Known rows, with every step that occurs
nuni/lebinud/vures/fite/zabot: 8 9 14 3 39 15 -11 7 2 13 51 7 2 9 -4 10 19 -13 -15 6 5 -3 13 -16 1 -31
 1 -2 -25 -6 -1 -1 0 6 -37 7 -24 0 4 5 12 0 13 11 0 -18 -5 -2 -8 -1 -16
 3 -7 -1 -8
feme/rugu/vures: -6 5 7 -1 6 15 12 -1 -4 3 34 6 7 -13 -6 0 -15 -16 6 0 -7 3 -1 0 -10 -30
 6 -3 10 -4 12 20 -11 6 -18 3 8 9 -12 7 3 -4 -4 4 -13 -7 2 -2 0 2 0 16 2
 -5 0
zabot/rugu/feme: -7 4 20 -1 2 4 -2 -8 -1 -5 11 12 0 10 3 -11 6 2 10 4 1 -7 7 -16 -12 17
 -1 9 7 -9 -14 10 6 2 -5 -4 0 -2 -25 3 1 -5 -4 1 -3 -5 -3 16 -5 -5 1 8 9
 2 6
feme/rugu/munu/fite/vures/lebinud: -2 12 9 0 33 11 -14 -12 -9 -2 48 16 -2 -48 1 11 11 -10 -5 -2 -6 7 24 -23
 -10 8 14 9 -8 -8 19 17 -16 17 -28 14 44 32 15 15 -2 6 -2 14 -19 7 7 -12
 -7 4 -21 15 20 -8 -12
lebinud/vures/rugu: 9 7 1 4 28 21 20 -11 -8 14 16 12 -6 -5 -4 -2 4 -9 -6 10 8 -2 7 -23 20
 -26 0 -7 2 -11 6 10 -6 1 -14 -1 -5 11 -24 -7 6 -4 3 6 1 -5 -2 -3 -3 -3
 -12 -1 14 3 -2
munu/fite: 3 4 3 -2 12 -4 -12 -4 2 0 13 0 -8 -29 1 4 2 0 -15 -1 -1 1 6 -1 9 -1 3 5
 16 7 0 -4 1 11 -3 14 12 5 13 2 6 4 -4 3 -8 6 0 4 -5 2 -2 3 8 -8 -1
vikik/fite/zabot/rugu/munu: 7 6 16 7 -3 11 -4 16 -18 -5 38 19 -5 -12 7 -2 31 -18 -8 5 13 7 15 -9 -15
 13 17 6 -1 14 3 12 11 -14 -9 -4 39 9 14 9 -17 -10 6 -11 12 -13 0 -15 -7
 -10 -12 11 35 4 15
fugi/fite/feme/rugu: -9 14 15 2 9 13 -5 -8 -2 4 -5 0 3 -16 2 5 -32 -9 10 2 -3 -2 -8 -11 -7 -3
 10 2 0 1 -6 28 -12 16 -24 4 -7 -6 -5 21 -21 18 -11 -4 -18 7 0 0 -9 -2 3
 2 13 -7 8
vilaz/munu/fite: -5 8 -5 -2 5 -9 -13 -4 0 -4 19 -3 -17 -24 3 7 12 1 -8 -1 -4 -1 18 8 12
 -2 1 5 25 21 -2 -7 2 5 0 27 15 8 25 0 5 5 -5 7 -7 15 4 15 -10 -4 -15 -7
 12 -5 3
nuni/lebinud/vures: 2 5 4 5 19 12 -12 0 14 13 16 -5 4 14 -5 -2 -2 0 -2 10 8 -5 8 -12 6 -24
 -1 -7 -14 -22 0 1 -4 7 -14 18 -26 -11 -10 -6 4 0 6 8 -1 -8 -4 8 2 -1
 -24 1 -3 1 0
vikik/rugu/munu: 0 6 -3 2 -5 15 3 -5 -7 1 13 -1 -6 -14 -1 -7 -4 -14 17 4 6 5 0 -15 7 3 11
 3 -1 -9 5 13 -7 5 4 -3 33 8 11 -4 -20 -8 0 -5 17 1 1 -12 3 -5 -14 7 16
 3 7
rugu/vikik/fite/vures/lebinud: -11 7 25 7 15 4 -6 5 -10 -12 51 38 9 -23 1 -5 39 -11 -1 6 5 -1 10 -2 -35
 -2 -2 5 -27 30 0 -2 5 4 -34 3 13 14 -14 24 -7 -1 2 18 4 -8 1 -7 -2 -5
 -16 14 1 19 -17
fugi/fite/zabot/rugu: -9 9 25 0 4 14 -6 23 -6 2 6 8 -8 2 5 7 27 -11 -11 5 3 0 8 -18 -18 -6 9 5
 8 18 -1 2 -2 -5 -7 -17 -11 -4 -4 1 -17 7 -2 -13 -13 -8 -4 -14 -18 -3 6
 3 31 -6 12
vikik/fite/vures/rugu/zabot: -6 12 13 9 19 12 5 14 -27 8 36 22 -4 -9 1 4 31 -27 -4 7 15 -1 2 -23 -16
 1 10 -4 8 23 -10 3 7 -1 -32 -10 53 17 -12 22 -14 -15 1 5 17 -12 -6 -13
 -3 -11 -2 7 22 7 -2
vures/fite/fugi/rugu/vikik: -21 7 13 -1 19 2 -16 -20 -12 13 32 2 -1 -47 4 -3 -13 -3 7 -5 -14 3 8 15
 -2 -15 12 1 -11 17 0 4 11 11 -12 -2 20 11 -22 11 -3 7 8 9 13 13 3 0 2 0
 -1 10 4 19 -4
zabot/rugu/munu/vilaz: 0 9 -6 5 -3 -1 -10 -9 -6 -7 11 2 -10 -15 9 -3 27 -7 7 9 -2 5 11 -8 7 37
 13 8 -4 -2 11 -2 1 -2 12 1 40 6 -8 1 -8 -4 11 -11 -2 9 0 -24 -12 -2 -15
 11 23 -2 12
nuni/lebinud/vures/rugu/fugi/fite: -17 16 10 3 25 16 -6 -5 8 30 5 1 -5 -16 1 -2 -4 -7 0 19 10 3 -10 -16 -1
 -46 11 -8 22 -37 -12 3 -16 17 -15 18 -28 -7 -17 -15 -7 -7 -7 6 -35 -10
 -2 8 2 -3 -14 8 20 5 6
munu/rugu: -5 3 7 -2 -4 -6 -2 4 -7 3 14 -2 -3 -3 -6 -1 5 -6 7 0 -10 4 -5 4 10 21 2
 4 14 -18 0 6 -1 5 5 -5 18 0 -9 3 8 4 -5 2 -2 2 -7 -8 -4 0 5 2 14 -2 2
feme/rugu/vikik: -8 0 0 -1 -6 7 -1 -11 -6 4 28 5 6 -35 -3 -1 2 -7 3 1 -12 -6 4 4 2 -3 4
 -6 -17 3 9 14 -4 8 -11 -3 4 6 -26 7 -13 3 2 0 2 3 4 -11 -1 3 -3 10 7 -2
 -3
vilaz/munu/rugu/vikik: -19 4 3 -2 -17 -11 -6 0 -8 -2 40 -1 -12 -28 -4 0 36 -5 18 1 -15 1 9 15
 11 24 -3 6 7 13 0 0 3 0 6 5 21 1 -11 -6 3 4 -2 8 6 12 0 2 -9 -6 -13 0
 15 6 5
vilaz/munu/rugu: -16 6 1 -3 -11 -13 -2 6 -8 -2 22 -8 -13 -3 -3 4 17 -6 14 -1 -11 4 6 10
 12 26 0 5 20 -6 -1 5 0 0 6 11 21 1 4 0 9 4 -7 7 -3 12 -1 4 -8 -6 -8 -5
 18 2 7
fugi/fite/feme/rugu/munu: -2 13 11 5 7 15 -6 -15 -1 5 9 -5 -3 -36 5 8 -30 -10 18 2 0 5 -5 -13 0 3
 18 10 -2 0 4 29 -14 10 -17 10 17 -3 10 11 -24 12 -8 -8 -13 6 5 -3 -6 -3
 -12 5 17 -3 15
vilaz/munu: -8 3 -7 -1 -7 -5 -1 1 -2 -3 7 -4 -9 2 2 5 11 2 6 -1 -2 -1 13 7 2 -1 -1 1
 9 15 -1 -3 -1 -6 3 13 2 3 13 -3 0 1 -1 5 -2 9 4 10 -4 -6 -13 -9 3 2 4
munu/fite/fugi: -14 7 -1 -5 24 -2 -16 -14 -6 -6 -3 -9 -3 -35 3 -4 -15 -1 -4 -5 -8 3 11 7
 4 -6 12 -1 13 2 -3 -7 9 13 2 13 22 11 20 11 8 5 -2 8 1 15 5 7 -2 2 -5 8
 7 -4 1
lebinud/vures/fite/zabot: 9 7 20 4 38 15 7 -2 -8 5 44 15 -8 -5 -3 8 24 -13 -11 3 5 -1 9 -13 14 -49
 4 1 -13 18 4 -5 6 2 -34 -6 -1 10 2 8 13 1 11 7 5 -19 -4 -9 -10 -1 -11 1
 -3 2 -9
vures/rugu: 6 4 -6 -1 11 5 16 -4 -15 10 8 7 -2 -7 0 1 6 -11 -7 4 1 1 3 -16 5 12 -1
 -2 1 -9 -1 15 -9 -1 -2 -2 -1 12 -14 -3 2 -5 0 2 -3 2 1 -4 -2 -3 3 0 12
 -1 -1
nuni/lebinud/vures/rugu/zabot: 2 9 5 5 23 22 -3 1 -1 32 37 3 0 8 -5 3 19 -22 -7 13 10 -7 11 -30 5 -15 0
 -11 -6 -17 3 9 -8 4 -23 4 2 0 -22 -10 2 -14 5 8 8 -12 -5 1 -1 -4 -18 6
 16 -2 7
munu/vilaz: -6 6 -13 1 0 -5 -11 -3 -1 -7 -6 -2 -1 -2 2 -1 12 -5 3 6 -7 -1 1 8 10 10
 4 0 -7 3 8 -14 -4 5 3 4 8 2 -2 12 2 -3 8 -7 -7 9 -2 -15 -11 2 -3 7 -2 0
 -2
munu/fite/fugi/rugu: -19 11 3 -6 20 8 -31 -13 -6 10 -5 -11 -10 -41 1 -2 -32 7 -4 -7 -9 2 13
 11 8 -20 17 -5 20 -5 5 4 6 15 0 16 20 13 7 13 0 10 1 2 -4 21 1 11 -4 3
 2 7 22 3 3
lebinud/vures: 4 2 6 5 16 14 3 -6 5 4 7 3 -5 2 -5 -3 0 0 1 7 7 -4 3 -7 15 -40 2 -4 -1 1
 6 -5 3 3 -13 4 -3 -1 -13 -5 5 0 2 4 3 -9 -3 1 -1 0 -17 -1 2 2 -2
feme/rugu: -4 2 -3 -2 -1 4 2 -5 -6 6 7 -1 5 -11 -2 3 -17 -7 -1 -1 -8 -2 2 -2 1 -2 5
 -8 -4 -15 6 19 -8 8 -9 -1 6 7 -9 10 -9 4 -2 -2 -6 2 1 -11 1 3 2 5 9 -6
 -2
nuni/lebinud/vures/rugu/vikik/fite: 2 11 5 12 20 14 2 -1 -4 21 59 24 5 -25 -4 -10 24 -19 -12 20 13 -7 10 -12
 2 -15 0 -11 -17 -3 -5 13 -1 6 -27 21 -11 0 -36 0 -8 -9 6 15 9 -11 -3 1
 0 -8 -31 10 14 14 -4
vikik/fite/feme: 10 9 13 8 8 4 -4 -1 -9 -9 6 16 5 1 4 -7 -14 -10 7 1 9 1 -6 3 -8 13 3 2
 -1 13 -20 18 11 5 -24 16 3 -4 9 32 -6 3 -3 5 5 -1 -3 9 -3 -9 -2 2 5 5 4

Rows
-33 15 4 -8 15 0 -34 -21 -4 -1 10 -10 -19 -35 2 -3 -27 10 17 -6 -15 -5
 28 13 8 -18 13 3 28 6 -3 4 5 15 1 31 21 10 14 13 6 5 -4 7 -10 24 4 41
 -10 -6 -10 4 13 12 5 -> vilaz/munu/fite/fugi/rugu/feme
-29 9 12 -6 -2 10 -16 8 -6 10 -4 2 -1 -31 2 8 -7 -10 3 3 -6 3 -13 6 -12
 -48 22 -6 15 -15 1 3 -11 11 -14 -5 -6 5 11 8 -18 -1 -7 -13 -34 -9 1 -13
 -8 2 13 13 23 -5 7 -> feme/rugu/fugi/fite/zabot
-7 3 10 -2 -10 11 -19 6 -2 22 12 -3 -8 -7 -2 7 -3 -4 4 -3 -2 -5 0 2 3
 -14 9 -4 9 7 11 5 0 1 -7 -8 28 1 -9 -3 -11 -4 3 -9 7 -4 -7 -2 -1 1 9 2
 24 4 12 -> fugi/rugu/zabot
6 10 13 8 35 5 -5 -5 10 18 45 5 2 5 -1 4 5 -7 -12 8 8 -1 5 -12 6 -14 -2
 0 -10 -11 -8 0 1 14 -29 17 -18 -8 -12 -1 9 2 5 17 -1 -11 -5 2 3 -2 -24
 1 -13 4 -7 -> nuni/lebinud/vures/fite
-37 15 27 -3 19 11 -12 -2 -5 5 5 17 4 -25 3 6 -3 -8 9 4 -5 5 -7 -7 -34
 -26 16 -2 7 -19 -2 6 -18 21 -31 -4 -1 15 -5 17 -15 3 -11 10 -45 -4 2
 -11 -2 3 3 14 16 2 -9 -> feme/rugu/fugi/fite/vures/lebinud
-13 13 23 2 1 17 -10 -2 -3 13 7 -4 0 -16 2 9 -16 -22 12 1 0 -6 -9 -13
 -11 -10 13 1 3 11 -6 20 -7 14 -29 -5 21 -7 -4 19 -25 8 -11 -6 -6 -1 -2
 -6 -10 -1 4 6 19 -10 17 -> fugi/fite/feme/rugu/zabot
-17 10 17 2 35 2 14 -15 -9 -5 39 4 6 -16 3 -5 -9 -19 8 -5 -6 12 1 7 -18
 -30 8 6 9 20 -5 1 10 8 -19 2 19 11 2 10 19 -6 1 18 3 -3 4 8 5 -2 -6 16
 -18 10 -5 -> rugu/vures/fite/fugi
-8 2 5 -2 -9 6 -3 2 -7 13 19 1 4 -11 -3 7 -3 -20 1 -1 -5 -7 -1 -4 -1 -5
 9 -8 -2 -3 9 10 -3 6 -13 -11 37 5 -8 7 -15 -7 -3 -4 7 -6 0 -15 -1 2 3 9
 16 -8 7 -> feme/rugu/zabot
-3 8 -16 2 -7 4 -26 -10 0 7 6 -8 -13 -26 3 4 -1 1 11 5 -5 6 5 8 24 6 18
 4 -2 -4 24 2 -12 2 10 10 37 7 0 4 -9 -2 14 -18 -5 14 0 -18 -10 2 -10 8
 18 11 8 -> fugi/rugu/munu/vilaz
-4 8 -20 2 -4 -1 -12 -16 -6 0 13 -6 -3 -31 2 3 -1 -13 9 5 -11 5 6 3 19
 18 17 -1 -14 -12 23 6 -14 8 3 10 41 11 4 11 -13 -3 9 -11 -6 11 5 -30 -7
 2 -15 13 9 -3 3 -> feme/rugu/munu/vilaz
-2 6 -18 5 -3 -5 -12 -11 0 -5 7 -7 -9 -20 5 0 17 -6 10 7 -3 6 3 4 16 15
 12 8 -10 4 19 -12 -8 0 14 7 36 6 11 1 -5 -7 13 -10 -2 8 4 -19 -8 1 -17
 10 4 3 4 -> rugu/munu/vilaz
-12 13 19 6 -10 -7 -11 -3 -16 -11 48 14 -6 -26 -1 -6 20 -15 24 3 -6 2 3
 18 4 37 1 9 6 22 -21 18 15 5 -18 21 28 -2 -2 27 -1 7 -7 12 7 12 -3 11
 -12 -14 -16 1 22 11 8 -> vilaz/munu/rugu/vikik/fite/feme
-27 7 7 -6 11 12 -24 -20 -4 3 -8 -8 0 -10 -1 -10 -40 8 27 -4 -11 -5 8 4
 -3 -18 12 -2 5 -16 -2 10 6 9 0 4 6 4 -10 11 -1 -1 3 -1 0 9 0 28 1 -2 6
 11 1 17 2 -> fite/fugi/rugu/feme
-4 4 22 0 12 10 16 -2 3 -4 37 22 10 7 -1 -5 10 -13 2 1 -3 6 5 -2 -30 -16
 -8 7 -4 5 14 13 -16 1 -18 5 -10 10 1 -1 22 -8 -4 14 -19 -9 3 8 -1 1 -7
 16 -5 5 -4 -> rugu/vures/lebinud
5 3 7 3 -2 4 -1 -6 -5 0 16 3 -6 -10 7 -4 15 -4 4 4 5 6 12 -16 -3 26 10 8
 5 -5 4 11 4 -7 8 -2 28 4 -4 -12 -9 -2 2 -7 4 1 2 -7 0 -4 -12 6 26 -2 15 -> zabot/rugu/munu
-27 5 10 -4 1 13 -25 -2 -9 16 -5 -14 -3 -11 1 -1 -23 -7 12 -7 -7 -2 7 6
 -3 -20 17 -9 5 1 8 2 10 2 -2 -10 37 5 -1 9 -10 -4 5 -5 16 9 -1 1 2 1 4
 9 20 9 13 -> fite/fugi/rugu/zabot
-1 16 0 -3 14 6 -16 -18 -11 -4 22 -1 -7 -32 2 6 -20 -7 5 -4 -10 -2 21 -3
 12 11 7 2 13 8 -6 27 -4 16 -25 31 12 11 21 27 -1 17 -8 8 -16 24 4 18
 -16 -2 -9 -5 20 -16 4 -> vilaz/munu/fite/feme/rugu
0 2 -5 0 6 5 12 -9 -14 10 26 13 -1 -35 0 -3 23 -11 -3 6 -2 -3 6 -10 2 7
 -3 0 -15 9 2 11 -5 0 -3 -6 0 10 -31 -6 -1 -5 3 2 5 3 3 -5 -4 -3 -3 6 12
 4 -4 -> vures/rugu/vikik
-17 21 -4 7 41 10 -35 -25 3 19 36 -15 -8 -29 4 0 -14 -8 11 8 -7 7 18 1
 25 -18 24 -1 -18 -19 16 -2 -2 18 -15 28 26 4 -2 11 -1 1 22 5 1 12 1 -10
 -3 0 -35 16 3 19 3 -> nuni/lebinud/vures/fite/fugi/rugu/munu/vilaz
0 7 13 -1 4 17 -8 -11 -12 8 11 -1 7 -6 -1 4 -19 -21 15 -4 -4 -7 0 -12 -2
 4 8 -4 -8 -1 -3 26 1 10 -29 -8 27 4 -2 26 -10 2 -2 -2 5 2 -3 -2 -7 2 7
 5 17 -13 12 -> fite/feme/rugu/zabot
4 10 1 -4 10 22 -13 0 -14 -3 30 4 -15 -36 -2 3 13 -22 -2 1 4 7 14 -18 11
 -17 15 6 1 4 10 6 -7 9 -6 2 38 22 38 7 -12 -5 2 -8 9 -1 -1 -17 -13 -2
 -11 11 29 -9 4 -> vikik/rugu/munu/fite/zabot
-4 8 6 2 22 16 4 6 -23 11 24 10 -9 -8 -2 10 30 -19 3 3 5 -3 7 -33 -7 -5
 7 -2 0 14 -2 1 1 -2 -23 -20 35 17 -18 8 -7 -12 4 4 8 -6 -4 -8 -7 -5 5 4
 16 -4 -4 -> fite/vures/rugu/zabot
-16 3 0 -5 -5 0 -6 -13 -7 9 -9 1 8 -22 1 -2 -27 -4 10 0 -8 3 -11 9 -2
 -19 14 -10 13 -36 -5 9 -4 13 -6 2 8 8 -2 9 -7 -6 -7 -1 -22 0 2 -2 5 4
 11 11 14 -4 3 -> feme/rugu/fugi
-26 6 4 3 0 1 -7 -9 -18 -3 26 11 14 -50 2 -15 -16 -17 7 1 -9 -2 5 18 -16
 -6 16 -13 -15 8 -2 12 13 10 -14 6 30 10 -14 29 -23 0 -1 6 16 8 7 -11 5
 -5 -12 19 10 13 0 -> feme/rugu/vikik/fite/fugi
-4 1 11 7 -10 -3 -3 3 -3 -2 35 20 3 -32 2 -9 19 -8 -4 6 6 -2 -7 16 -12
 -3 1 0 -7 26 -5 -4 11 1 -9 7 17 -1 -13 8 -13 -4 0 4 15 -5 0 -6 2 -7 -13
 9 5 15 -2 -> rugu/vikik/fite
-22 7 9 -4 -7 -10 -7 -6 -4 -6 30 -3 -11 0 -5 0 13 -2 29 0 -13 -1 5 6 9
 25 -2 11 21 -9 -8 6 0 5 4 12 18 -3 0 -1 13 -4 -10 9 -7 6 -2 23 -9 -9 -7
 2 4 8 3 -> vilaz/munu/rugu/feme
-20 12 26 3 24 9 -6 11 1 -3 12 15 -3 -4 2 9 21 -4 -1 3 3 3 6 -17 -35 -8
 1 10 -8 14 0 -3 -17 8 -24 -6 -9 7 -1 9 -8 8 -5 9 -25 -4 1 -8 -8 -1 -7 6
 2 7 -11 -> fugi/fite/vures/lebinud
3 11 3 3 32 17 -1 -15 4 17 29 10 3 9 -7 -7 -2 -7 6 14 6 -10 10 -33 4 -12
 -5 -4 -8 -35 -4 17 -14 12 -18 18 -28 -4 -29 -8 10 -11 2 12 -6 -10 -5 26
 -2 -6 -18 8 0 7 -3 -> nuni/lebinud/vures/rugu/feme
2 17 27 -3 34 21 -1 -22 -5 -3 52 27 12 -24 -2 0 -19 -21 0 -3 -10 5 12
 -10 -22 -10 0 8 2 -3 6 42 -19 23 -45 21 1 21 11 31 19 7 -10 19 -38 6 3
 13 -12 5 -4 21 13 -15 -3 -> munu/fite/feme/rugu/vures/lebinud
